Each row was made from one walk, in order. Every step used is in the known rows, and no mark comes twice. Write each row's walk.
Known rows:
pamase luzet sezor gozib sogo: [-0.54 -0.57 -1.54 -0.10  1.83  3.88  2.82 -0.76 -1.32 -0.64  1.64  0.39
  3.35 -0.09 -1.78  1.36 -1.13  3.83 -0.56  0.58  0.47 -0.43 -1.74  2.21]
sogo fifu pamase luzet nakov: [ 0.29  1.65 -1.21 -6.01  0.48  2.21 -0.67 -6.47  0.82 -2.73  1.38 -2.02
 -2.80 -0.41  0.88  1.28 -1.11  1.30  0.88  2.37  0.40  0.60 -1.12  2.16]
fifu pamase luzet: [ 1.05  3.83 -2.81 -2.23  1.20  4.28 -0.56 -4.82  1.31 -2.91  0.06 -1.34
 -1.37  0.66 -1.12  0.98 -1.26  2.07  0.36  0.24 -0.77  0.69 -1.66  1.18]
sezor fifu: [ 0.50  1.23  1.21 -0.96 -1.62 -3.92  0.44 -1.57  2.77  0.92  0.33 -0.19
 -0.31  1.12 -1.41  1.07  0.21  2.54  0.42  2.84 -0.99 -3.71 -1.39  1.68]
sezor luzet nakov fifu pamase: [ 2.02 -0.46 -1.25 -0.79  2.37  1.47  1.13 -5.18  2.69 -2.77  0.47 -1.08
 -2.59 -2.53 -1.78  0.89  0.65  1.03 -1.86  5.04 -0.33  0.09 -0.95  0.32]
nakov luzet: [-1.64  1.01  1.54  0.68 -0.63  3.19  1.85 -4.45  2.19 -1.74  0.74 -0.82
 -0.27  2.85 -2.72  0.91 -1.48  1.04 -1.26  2.55 -4.37  0.20  0.07 -2.17]
fifu nakov luzet sezor gozib sogo: [-0.64 -0.39 -0.46  0.93  2.10  3.17  1.06 -0.02  1.06  0.25 -0.49 -2.61
  1.54 -2.37 -0.70 -0.84 -1.16  1.58  1.23  6.23 -1.36  2.14  0.19 -1.49]
luzet nakov fifu sezor melev sogo: [ 1.80  1.36  0.82 -0.60 -0.99 -1.30  1.03  0.61 -0.32 -0.50 -1.46 -0.04
 -2.16  1.16 -0.94  0.45  3.60  0.86 -0.52  8.26 -0.33 -2.12 -0.59  3.18]
luzet pamase fifu sezor gozib: [ 1.40  2.66 -0.53 -3.13  0.20  1.06 -1.66 -0.60  0.08  0.34  0.52 -0.10
  2.99  1.01  0.75  0.31 -1.69  0.67 -0.72  4.62 -1.37 -3.78 -1.77  0.31]
fifu sezor gozib sogo: [-0.59  2.09  0.82  0.97  1.76 -1.24 -1.78  3.45 -0.38  2.01  0.62 -0.13
  4.03  0.58 -1.24 -2.36  0.73  3.14 -1.27  2.92  2.23 -2.86  0.45  0.17]
gozib sogo fifu sezor melev rufav: [ 0.36  3.01  3.12 -3.87  0.22 -3.58  0.61  2.86  0.56  2.68  1.64  0.77
 -0.13  1.25 -0.11 -2.57  1.06  3.42  0.71  1.84  2.00 -2.18  0.51  4.37]
gozib sogo fifu pamase luzet: [-0.20  3.63  0.98 -6.90  1.08 -0.12 -0.09 -0.13  0.54 -0.62  2.90 -1.07
 -1.65 -1.20  1.29 -1.62 -0.87  2.69 -0.99 -0.16  1.43  0.60 -0.51  4.44]
luzet pamase fifu sezor gozib sogo: [ 1.47  3.61 -0.08 -4.17  0.94  0.39 -1.08  1.58 -0.29  1.07  1.48  0.01
  2.97 -0.12  1.57 -1.18 -1.09  1.12 -1.28  4.32 -0.56 -3.10 -1.54  1.90]
gozib sogo fifu sezor luzet: [-1.73  0.89  3.28 -5.07  1.43 -2.87 -0.50  1.47  1.00  1.34  2.28 -0.50
  0.64 -1.00  0.23 -2.31 -0.03  3.89 -1.66  2.14  3.05 -2.10  0.62  2.47]
sezor gozib sogo luzet nakov: [-0.24  1.86 -0.07  1.09  4.11  0.35  1.24 -0.56 -0.19  0.75  4.54 -0.81
 -0.62 -1.37 -1.27 -0.07 -0.54  2.15 -1.49 -0.87  2.19  0.24 -0.40  0.96]
sogo luzet nakov fifu: [-0.90 -0.30  3.39 -1.59  1.65  0.93  1.23 -6.17  0.64 -2.22  2.15 -1.23
 -4.35  0.06 -1.19  3.22 -0.27 -0.02 -0.56  2.51  1.00 -0.97 -1.89 -0.25]
luzet nakov fifu pamase: [ 2.44  3.45 -0.44 -1.18  0.24  1.97  0.41 -3.04  0.98 -2.50 -0.75 -1.36
 -3.88 -0.69  0.23 -0.42  1.62 -1.21 -1.57  6.97 -1.54  0.02 -1.70  2.62]
sezor gozib sogo fifu: [-0.33  1.46  0.98 -1.17  0.89 -1.76 -0.04  2.30  0.35  1.16  4.22  0.00
  0.79 -0.11 -0.95 -1.33 -1.36  2.38 -2.22 -0.68  1.05 -1.23  0.35  2.15]
fifu nakov luzet sezor melev sogo: [-0.24 -0.18 -0.84  0.78  0.41  1.80  1.55 -0.69  1.53  0.46 -2.28 -2.47
 -0.46  0.13 -1.58  0.94 -0.47  2.10  2.52  6.53 -2.61  1.05  0.19 -0.26]
nakov fifu pamase luzet: [ 2.25  0.81  1.08 -4.31 -1.79  1.44 -0.61 -2.12  0.92 -4.33 -0.10 -0.12
 -0.93  0.30 -1.32  1.76 -0.35  0.06 -1.13  2.95 -1.63 -0.46 -1.80  1.45]
pamase fifu sezor melev sogo luzet nakov: [ 0.31 -0.75  0.88 -4.70  1.13 -1.15 -1.06  1.59  0.14  0.18 -0.34 -2.13
 -1.69  2.99  0.01  4.24  3.75  2.14  4.05  2.48  1.09 -3.75 -1.09  1.98]
sezor gozib sogo fifu nakov: [-0.02  1.19  0.36 -1.13  1.45 -0.99 -0.64  2.74  0.75  0.98  3.44 -1.32
 -0.35 -1.70 -0.63 -1.38 -1.60  2.38 -0.35  1.08  1.72 -0.20  0.60  1.32]
sezor fifu pamase luzet sogo: [ 2.98  1.92 -1.19 -4.77 -0.50 -1.84 -0.86 -2.22  0.87  0.10 -0.31 -0.83
  1.07 -1.61 -0.22  1.20 -0.67  2.74  2.04  1.65 -0.56  0.23 -1.90  3.65]
luzet sezor gozib sogo fifu pamase: [ 0.21  1.53 -0.78 -1.40  2.13 -1.15 -0.59  1.30 -0.74  2.48  0.75 -0.26
  4.84 -1.21  0.98 -2.49 -0.97  1.76 -2.69  2.05  0.62 -1.66 -1.00  3.98]
melev sogo: [-0.57  6.42  1.48  0.64 -1.69 -0.73  0.43  0.63  0.16  0.12  1.61  1.62
 -2.87  4.94 -2.91  0.68 -2.38  3.17 -1.02 -0.14 -1.19 -3.29 -0.36  2.16]
nakov luzet sogo fifu: [-0.99  0.36  3.64 -3.70 -1.80  1.68  0.62 -2.27 -0.06  0.38  1.22 -0.73
  0.67  1.12 -1.27  0.35 -3.55  1.01 -0.74  2.09 -3.93  1.78  0.43  1.14]

Write each row's walk:
[ 0.95 -1.86 -0.70 -1.13  0.36  4.07  1.84 -3.35 -1.13 -3.86  0.87 -0.39
 -0.08 -0.32 -1.99  3.12  1.35  1.71  0.97  5.62  0.61  0.04 -1.31 -0.31] | pamase luzet nakov fifu sezor gozib
[-0.22  0.11 -0.56 -0.88 -0.47 -2.04  1.13  1.52  0.53  2.97 -2.05 -0.85
  0.41  1.37 -0.45  0.47  0.17  3.11  0.64  4.33 -0.42 -2.75 -0.82  4.89] | luzet sezor melev sogo fifu nakov
[-1.90  1.64  1.32  0.34  3.27  2.55  1.39 -7.39  0.96 -0.95  2.16 -1.88
 -4.81  0.62 -1.26  2.63 -0.94  1.27  0.35  0.96  1.47 -0.71 -1.70 -0.35] | sogo luzet nakov
[-2.15  3.46  3.51 -1.96  2.83 -0.42  1.27 -0.35  0.85  0.79  3.57 -0.64
 -2.72  0.08 -0.74 -0.51 -1.20  2.85 -1.74 -2.20  2.10 -0.85 -0.97  2.22] | gozib sogo luzet
[ 1.08  4.39  1.83 -5.11 -1.04 -0.19 -2.55  0.17 -0.53  2.01  0.18 -0.96
 -0.95 -0.28  0.67 -1.72 -3.73  1.28 -0.84  0.56 -0.85  0.38 -0.80  5.65] | luzet sogo fifu pamase
[ 2.29  2.96 -0.84 -2.71 -0.47 -4.11 -1.64 -2.49  3.00  0.54 -0.69 -1.16
  0.26 -0.37  0.00 -0.06  0.40  1.66  0.60  2.82 -0.89 -2.33 -1.48  2.08] | sezor fifu pamase
[-0.86  1.13  0.79  0.30  3.74 -0.78 -1.23  0.24 -0.98  1.56  1.51 -0.97
  2.66 -0.87 -0.54 -1.04  1.17  2.70 -0.30  3.21  3.86 -1.62  0.13 -0.48] | fifu sezor gozib sogo luzet nakov
[ 0.44 -0.90  0.28 -2.20 -0.18  4.52  2.22 -4.00 -0.66 -3.99 -0.02 -0.46
 -1.71  0.26 -1.59  2.80  1.57  1.80  1.18  6.30  0.28 -0.12 -1.61  0.50] | pamase luzet nakov fifu sezor
[-2.12 -1.48  1.53  1.10  3.04  0.25 -0.01 -4.42 -0.23  1.03  1.72 -0.43
  2.68  0.83 -1.92  2.66 -2.55  1.91 -1.05 -1.08  1.52 -2.79 -1.84 -0.76] | sogo luzet sezor gozib
[ 1.50  2.51 -0.72 -3.86 -0.20  0.51 -0.54 -0.38  1.16  1.04 -1.00 -0.79
  1.29  1.44  1.06  0.28  0.10  1.09 -0.36  5.25 -1.96 -3.83 -1.93  2.43] | luzet pamase fifu sezor melev
[ 2.24  2.47  1.93 -3.04 -1.83 -0.72 -1.72 -0.54  1.62 -2.59 -0.75 -0.23
 -1.22  0.77 -0.90 -0.18 -0.17 -0.88 -2.61  3.62 -2.17 -1.80 -1.41  1.90] | nakov fifu pamase
[ 1.76  3.81 -0.42 -4.44 -0.86 -0.89 -0.57  0.82  0.13  1.24 -0.35  0.23
  1.13  2.26  0.65  0.64 -0.38  1.64 -0.06  4.67 -1.84 -4.08 -1.56  3.02] | luzet pamase fifu sezor melev sogo
[-0.18  5.08  1.72 -5.72  0.91 -1.80 -0.90  1.08  1.05  0.82  2.42 -1.11
 -1.90 -0.84  1.68 -3.28 -0.75  1.89 -2.05  0.37  1.03 -0.39 -0.22  4.84] | gozib sogo fifu pamase
[ 0.99 -1.71  3.18 -1.58 -2.50 -3.05 -0.75  2.47  1.29 -0.42 -2.46  0.02
  1.22  1.87 -1.84  0.49  3.07  0.95 -1.46  6.12 -0.69 -4.01 -0.49  1.66] | nakov fifu sezor melev
[-0.72 -1.29  3.13 -3.17 -1.10  0.39 -1.05 -0.99 -1.04  1.07  1.02 -0.56
  4.25  0.48 -1.30  0.16 -2.84  1.32 -0.23  3.13 -2.44  1.29  1.11 -0.48] | nakov luzet sogo fifu sezor gozib
[-0.79  0.02  2.12 -5.32 -1.09  2.77 -0.18 -1.40 -1.88 -0.42  0.66 -0.14
  0.67  0.54 -1.17  1.85 -2.79  3.76  1.81  1.16  0.94  0.26 -0.87  3.04] | pamase luzet sogo fifu sezor
[-0.41  1.63 -2.17  0.19  1.30  6.87  3.58 -5.96  0.36 -3.34  1.27 -1.11
 -4.14  0.86 -1.94  2.65 -0.08  2.73  1.32  3.02 -0.37  0.91 -1.80  1.14] | pamase luzet nakov
[ 2.31  1.65 -0.43 -2.07  0.53 -3.15  0.95 -1.12  0.64  0.00  0.38 -0.64
 -3.59  1.19 -1.55  2.56  1.90  1.71 -0.02  1.05 -0.32 -0.84 -0.75  3.90] | sezor melev sogo luzet nakov fifu pamase
[ 1.06 -1.90  4.46 -2.90 -1.46 -1.99 -1.50  1.54  0.17 -0.58 -1.22  0.79
  2.51 -0.43 -2.28  0.26 -0.24  1.65 -1.80  5.38  0.30 -2.81 -0.40  0.74] | nakov fifu sezor luzet sogo
[ 1.39  3.92 -0.78 -3.48  0.03  3.40 -0.42 -1.63  1.92 -0.78  0.09 -1.77
 -2.58 -0.35  1.17  0.61 -2.77  0.25  1.04  5.53 -2.23 -1.80 -2.30  1.00] | luzet pamase fifu nakov
[-1.08  0.78  0.31  0.98  0.44  4.18  0.43 -3.13  3.01 -1.82 -0.89 -3.20
 -2.93 -0.16 -1.88  0.78 -1.65  1.21  2.39  5.83 -2.45  1.80  0.23 -3.27] | fifu nakov luzet
[-0.70  1.53  1.18  0.71  3.21 -0.71  0.31  0.64  0.20  0.98  4.69 -0.27
  0.65 -0.44 -1.94  0.05 -1.59  2.66 -1.85 -2.84  2.00 -0.75 -0.28  0.39] | sezor gozib sogo luzet
[ 1.08 -2.05 -0.96 -1.83 -0.09  3.52  2.92 -3.06 -0.14 -3.20 -0.63 -0.93
 -1.72  0.06 -1.71  3.12  3.14  2.14  1.35  6.13  0.07  0.07 -1.41  1.83] | pamase luzet nakov fifu sezor melev
[ 1.59  4.29 -4.11 -1.62  2.32  5.59  0.44 -6.31  0.88 -3.17 -0.20 -2.03
 -2.99 -0.57 -0.24  0.86  0.00  1.54  0.91  2.74 -0.55  1.82 -1.84  1.77] | fifu pamase luzet nakov
[-1.96 -0.32  1.23  0.86 -0.09  3.13  2.25 -4.12  0.84 -0.28 -0.92 -0.52
  3.14  2.28 -1.68  0.43 -1.30  1.03 -1.72  4.49 -4.31 -0.59 -0.73 -0.73] | nakov luzet sezor
[ 1.70  1.53  0.27 -1.45  3.55 -0.98 -0.22 -0.04 -0.42 -0.48  3.87 -0.87
  0.15 -2.73 -0.34 -0.29  0.09  0.57 -2.04  0.39  1.88  0.86 -0.55  1.42] | sezor gozib sogo luzet nakov fifu pamase
[-0.46 -1.99  1.35 -4.06  1.10  0.61 -2.12  0.83  2.05 -1.24 -0.48 -1.66
  0.64  2.10 -0.98  2.98  1.51  2.52  2.37  2.65  0.49 -4.52 -1.01 -0.79] | pamase fifu sezor luzet
[ 2.70 -0.72 -0.53 -1.08 -0.31  3.58  3.72 -3.78 -0.31 -3.17 -0.06  0.78
 -1.82  1.14 -2.68  3.25  2.46  2.16  3.34  5.53 -0.08  0.07 -1.44  1.37] | pamase luzet nakov fifu sezor melev rufav
